In the rows, 128 means zero.
Known rows, with every way that one mark hangs from another
guni{nanidaz vefun{ponak}}: [124  83 131 135 121 110 140 135  82 120 125 132 141 174 166 145 170 144
 118]
vefun{guni}: [118  86 137 134 132 119 114 134 102 121 131 136 138 144 165 126 176 111
 124]
ponak{lafovi{vefun}}: [123  89 137 116 144 100 125 143  83 126 122 126 135 187 164 147 181 137
 112]
zozubal{lafovi}: [120  88 133 137 133 124 134 141  86 120 137 125 140 102 151 148 170 166
 101]
ludub{nanidaz}: [114  72 133 134 111 112 128 151 103 121 132 126 130 128 168 149 178 145
 109]
lafovi{vefun{ludub nanidaz ponak zozubal}}: [122  82 148 141 169 115 151 145  82 105 133 122 153 209 189 135 173 101
 165]
vefun{ludub nanidaz ponak{lafovi} zozubal}: [122  81 141 123 135 114 139 150  72 104 134 118 160 247 192 132 172 130
 153]
zozubal{lafovi{vefun{nanidaz}}}: [125  89 136 137 166 117 139 147  90 118 138 138 145 119 163 135 172 113
 119]
ponak{lafovi{vefun{ludub zozubal}}}: [123  81 142 119 151 104 133 142  77 112 128 112 146 195 172 149 172 124
 141]
guni{vefun{lafovi}}: [124  89 134 143 125 112 121 141  90 117 128 130 141 201 158 135 178 103
 131]
ponak{lafovi{vefun{guni ludub{nanidaz}}}}: [124  66 139 120 134  98  98 150  82 119 135 118 144 155 181 134 170  95
 136]
ponak{lafovi{vefun{guni nanidaz zozubal}}}: [125  84 141 119 159 105 120 141  92 112 134 146 151 182 181 108 180  57
 158]
zozubal{lafovi{vefun}}: [124  88 136 136 157 116 136 140  80 121 133 128 137 104 151 150 172 146
 107]
vefun{lafovi nanidaz}: [120  88 138 139 147 116 116 151  98 111 134 139 148 217 175 130 179 119
 127]
guni{nanidaz}: [116  80 132 128 137 113 127 138 100 120 127 134 136 140 162 153 168 178
  97]
vefun{lafovi ludub nanidaz ponak zozubal}: [121  79 146 145 155 121 127 149  74  96 140 121 163 252 194 132 173 119
 164]
guni{nanidaz vefun}: [122  84 128 133 122 110 135 133 101 121 125 137 137 141 156 144 166 130
 112]
zozubal{lafovi{vefun{guni ludub ponak}}}: [128  82 145 144 164 119 118 136  59 115 141 116 154 134 173 137 165 114
 139]
guni{nanidaz vefun{lafovi zozubal}}: [123  78 131 138 137 110 125 135  87 106 132 136 149 176 161 138 171 120
 138]
guni{nanidaz vefun{ludub ponak}}: [124  79 135 138 125 112 136 137  78 115 129 117 148 188 172 150 159 143
 128]
lafovi{vefun{ludub zozubal}}: [119  80 142 137 160 113 141 137  91 112 130 116 142 156 169 150 171 119
 146]
vefun{nanidaz zozubal}: [116  86 136 135 142 121 147 143 108 109 134 140 146 163 172 128 178 111
 141]

Rows
[119  63 142 138 148 108 117 144  93 109 141 122 145 111 181 134 171  80
 160]	lafovi{vefun{guni ludub{nanidaz} zozubal}}
[120  69 142 140 138 105 130 153  75 117 132 109 139 172 185 157 172 143
 132]	lafovi{vefun{ludub{nanidaz} ponak}}
[128  78 137 134 170 114 114 132  62 118 139 136 149 106 169 136 165 148
 116]	zozubal{lafovi{vefun{guni{nanidaz} ponak}}}
[125  82 133 145 127 125 150 135  80 108 141 114 153 110 153 144 161 110
 147]	guni{vefun{ludub zozubal{lafovi}}}
[124  68 140 143 143 113 130 154  60 115 141 106 145 121 176 158 164 154
 124]	zozubal{lafovi{vefun{ludub{nanidaz} ponak}}}
[128  87 137 128 115 108 138 150  76 114 129 119 157 252 183 128 168  93
 148]	guni{vefun{ludub nanidaz ponak{lafovi}}}
[126  91 134 124 104 105 136 141  70 123 123 123 143 226 165 136 179 127
 127]	guni{vefun{ponak{lafovi}}}
[121  89 133 141 127 117 155 140 110 112 131 142 147 167 166 120 176  66
 156]	guni{vefun{nanidaz zozubal}}
[126  79 132 118 117 103 141 137  67 113 126 129 150 199 169 140 171 150
 133]	guni{nanidaz vefun{ponak{lafovi} zozubal}}
[121  75 132 136 130 113 143 133  95 108 133 122 149 144 165 148 159 121
 143]	guni{nanidaz vefun{ludub zozubal}}
[123  80 145 138 174 116 127 138 102 106 138 135 155 161 184 116 170  52
 173]	lafovi{vefun{guni ludub nanidaz zozubal}}
[122  69 134 146 112 107 112 154  87 111 136 114 146 183 171 144 168  97
 140]	guni{vefun{lafovi ludub{nanidaz}}}
[116  66 137 138 119 115 107 146 101 115 140 120 142 119 179 137 167 110
 135]	vefun{guni ludub{nanidaz}}
[119  86 140 138 140 121 153 144  89 108 132 135 149 197 182 129 180 125
 147]	vefun{nanidaz ponak zozubal}
[118  65 141 140 118 115 110 148  82 114 139 115 145 157 188 136 171 121
 141]	vefun{guni ludub{nanidaz} ponak}
[122  85 142 140 141 117  99 138  71 112 134 131 149 215 180 125 183 124
 136]	vefun{guni lafovi ponak}
[120  81 140 138 145 119 105 135  88 104 139 136 149 172 171 120 180 103
 150]	vefun{guni lafovi zozubal}
[125  74 136 112 159 100 111 131  81 113 130 141 147 150 173 131 171 120
 132]	ponak{lafovi{vefun{guni{nanidaz} zozubal}}}
[126  83 142 141 161 118 136 141  58 116 136 108 148 151 169 156 167 158
 125]	zozubal{lafovi{vefun{ludub ponak}}}
[121  81 147 139 160 114 147 138  73 109 129 112 146 190 179 150 175 131
 152]	lafovi{vefun{ludub ponak zozubal}}
[126  74 139 114 159  99  98 138  79 117 130 126 148 170 177 138 160 123
 124]	ponak{lafovi{vefun{guni{nanidaz} ludub}}}
